Known rows, with every step that occurs:
buro/napid: [ -2   1  -8   7  11  -4  -4 -17  19  -5  10 -10  10  -5   8  -2  26  14
   5 -14 -19 -12  -5  -6]
buro/rokel: [ 16   7   3  -2   8  -1  11 -16  25   9   5   3  -5 -18   9 -10   6  14
   6 -15 -18  -5  -4 -15]
bolal/tize: [ 13   9  -3  -3   1  -2  -2  -8  15  -8 -13  -2  21  -1   8   8  10  13
  11 -14 -16  -9  13 -16]
kinasof/rokel/tipaval/buro/napid: [  4   3   4   3  32   2   5 -17  18  -8  -7 -11  -6 -12  13 -19 -17   7
  16 -19 -28 -12 -21  12]
napid/tize/rokel/tipaval: [ 22  10  -2   0   5  -1   0  -6  35  -8 -18   1  31   6  10  -1 -11  15
  -3 -12 -32   4   9   4]
kinasof/rokel/tize/napid: [  7  13   0   4  -4   2 -11 -15  21  -3 -13  -6   8 -18  13  -6   3   4
  14 -17 -13 -16  -8 -10]
tize/rokel/buro/napid: [ 19   8 -19   8  22  -7  -6  -6  20 -19  -4  -8   9  -2   7  -8  18   5
  28 -23 -23  -6 -15   8]
kinasof/rokel/tize/napid/buro: [  5  13   5  12   3   5  -3 -20  20  -8 -14  -4  25 -21  16  -5  -3   9
  12 -11 -17 -15  -4 -23]
kinasof/rokel/napid: [  7  -1  -6   5   9   1  -4 -17  20  -6  -2  -3  12 -34   3 -15   3  12
   5 -10 -12  -5  -5 -10]
bolal/tize/rokel/tipaval/buro: [ 31  14  -2  -7  22  -7  -1   1  14 -17 -29   2  23   4  10  -4 -16   6
  25 -21 -32  -5   8  15]
tipaval/buro/rokel: [ 12   4   6  -4  25  -3  13 -11  21  -1  -8   5 -24 -14  13 -11  -1   5
  21 -21 -19  -7  -9  -7]
rokel/tipaval/buro/napid: [  7   1   0  -1  27  -3   4 -11  18 -10  -7 -11  -2   1  15  -9  -6   7
  16 -20 -30  -9 -11  15]
bolal/rokel/buro/napid/tize: [ 16  15  -2   8  21   5 -16  -6  20  -7  -2  -8  20   1  12  10  12  17
   7 -24 -14  -9  -2  -7]
buro/napid/tize/rokel: [  6   8 -14   9  12  -3  -9 -13  26 -10   2  -4  32   4   7   0  17  19
  -3 -18 -25  -5   7   4]
kinasof/rokel/buro/napid/tize: [  0   8  -9  12  19   7  -1 -17  25  -9  -5 -17   1  -5  13  -7   3  13
  12 -27 -16 -10 -15  -5]
tize/rokel/napid/buro: [ 22   1 -10  12  17  -6  -2 -12  21 -19  -8   8  50 -25   3 -10   7  16
   9  -3 -23   3  10 -12]
bolal/tize/rokel/napid: [ 30  12 -17  -1   8  -8 -14  -4  13 -15 -15   5  45 -14   1  -1   9  15
  12 -16 -17  -3  20   5]
tipaval/buro/napid/rokel: [ -3  -1  -2   8  29   0  -4 -15  25 -15  -3  -9   4  -7  15  -1  16  12
  14 -24 -18 -12  -4  -6]
napid/tize/rokel: [ 13   7  -7   3   2  -3  -3  -7  32  -9 -14   4  27   3   7   2   5  13
  -2 -12 -25   2  10  -9]
tipaval/buro: [  2  -4   0  -2  19  -5   5  -7  21 -13 -14   2 -18  -5  13  -3   4  -1
  22 -15 -19  -7  -9 -11]
tize/napid/buro/rokel/tipaval: [ 25  11   8  10   5   5   9 -24  23   0  10   8  38 -14  13 -10  -6  25
   2  -6 -29  -8   8  -7]
tize/napid/buro/rokel: [ 18   8   3  13   3   4   6 -24  21  -2  14  11  33 -18  11  -8   9  24
   4  -6 -23 -10  10 -20]

Rows:
[ 25  13  -9  -2   7  -6  -6  -3  16 -13 -17   4  32  -2   4   2   7  10
  16 -15 -22  -6  12  -4] => bolal/tize/rokel
[  6  -1   0  14  18   5   4 -23  20 -11  -3   0  32 -37   6 -15  -4  19
   3  -3 -16  -3   0 -24] => kinasof/rokel/napid/buro
[ 15  15  14   6  16   2  17 -20  23   2 -14  -2  17 -21  18  -3  -4  14
   9 -12 -18  -6   4 -33] => napid/buro/rokel/tize
[ 24   7 -13   4  14  -6  -1  -1  25 -18 -16  -2   2  -5   8  -7   8   0
  31 -18 -22  -1 -14  -4] => tize/rokel/buro
[ 21   8  16   6  20   5  25 -22  25   3  -1   2  25 -18  15 -11 -17  23
   3  -5 -30   0   2 -20] => napid/buro/rokel/tipaval
[ 18  18  13  -5   7   0 -16  -2  19   0 -19  -2  15 -14  13  10   5   4
  10 -13 -10  -9  -1 -23] => bolal/rokel/tize
[ -5   4 -10   9   7   1  -5 -17  25  -4   5 -10  20   5  11   5  20  21
  -8 -17 -19  -8   7  -6] => buro/napid/tize
[ 25  17 -19   3  21  -5 -10  -3  11 -20 -14  -8  27   3   8   1  12  11
  29 -29 -20 -11   2  10] => bolal/tize/rokel/buro/napid
[ 25  11  10  -5  10   1  15 -15  27  12   1   0   2 -14  12 -13 -12  16
   4 -14 -26  -2  -5  -1] => buro/rokel/tipaval
[  5   3  -6   6   6   5  -5 -18  28  -5  -8  -2  22 -23   6  -9  -2  18
  -7 -13 -13  -2   6 -10] => kinasof/rokel/napid/tize
[ 20   6  -6   0  31  -8  -1  -5  19 -16 -12  -2  12   0  10 -14  -8   5
  22 -20 -35  -5 -11  24] => tize/rokel/tipaval/buro/napid
[ -2   4  -3  12  12   2  -9 -20  30  -7  10 -13  26  -9  12   2  27  23
  -2 -17 -17 -11   0 -13] => buro/napid/rokel
[ 24   8  17  -6  26   1  -5  -1  18  -6 -15   4   8  -7  13  -2 -18   6
  15 -12 -25  -6  -7  -2] => bolal/rokel/tipaval/buro
[ 19   7   0  -2  18  -3   2  -4  32 -14 -26   3  18   8  13  -4 -18   8
   7 -18 -34   3   6  10] => napid/tize/rokel/tipaval/buro
[ 11   4  -1   9   9   5   0 -12  38 -14 -12 -12   7  -8  16   4  13  13
  16 -20 -12  -3  -7 -24] => napid/rokel/buro
[ -4  -3  -7   4  28  -5  -1 -12  15 -14  -3  -6 -11  -3  13  -5  15   5
  20 -21 -20 -13 -11   2] => tipaval/buro/napid
[ 10  11   1  10  -3   0  -5 -15  20 -11 -14  -2  33  -9  18   6  10  10
  12  -9 -16 -13   9 -23] => rokel/tize/napid/buro
[  4   4 -11   5  29  -5  -5  -9  22 -18 -11  -1  10   6  12  -3   9   9
  13 -25 -26  -8   1  11] => tipaval/buro/napid/tize/rokel
[ 17   4   5   6   6   4 -10 -13  32 -13  -4   0  25  -4  17  -2   0  16
   9 -16 -25  -9   4   4] => tize/napid/rokel/tipaval/buro
[ 22  19   2  -1  -4  -2  -3 -14  22   9  -4   1   6 -15  15  -4  10  10
  12 -22 -13 -13   3  -5] => buro/rokel/tize/napid
[  5   3 -15  10  17  -2  -1 -12  19 -13   1 -17  -5  -1  12  -1  21   8
  23 -24 -15 -10 -16  -3] => rokel/buro/napid
[ 19  10 -12   5   9  -2  -1  -3  33 -16 -21  -1  16   7  11   1   3   9
  12 -21 -23   2   2  -5] => napid/tize/rokel/buro
[ 19   1  -2  -3  28  -5   6 -12  18  -4  -6   7 -10 -26  10 -14   0   9
  17 -23 -14  -4   0   2] => tipaval/buro/rokel/napid
[ 11  12  -5   1 -12  -3 -13  -9  21  -5 -13  -4  14  -5  15   6  17   3
  14 -16 -12 -15   2  -9] => rokel/tize/napid
[  5   3   0   1  25   0   3 -12  23 -10 -11 -11   6   9  18  -3 -10  12
   6 -23 -30  -6  -1  15] => rokel/tipaval/buro/napid/tize
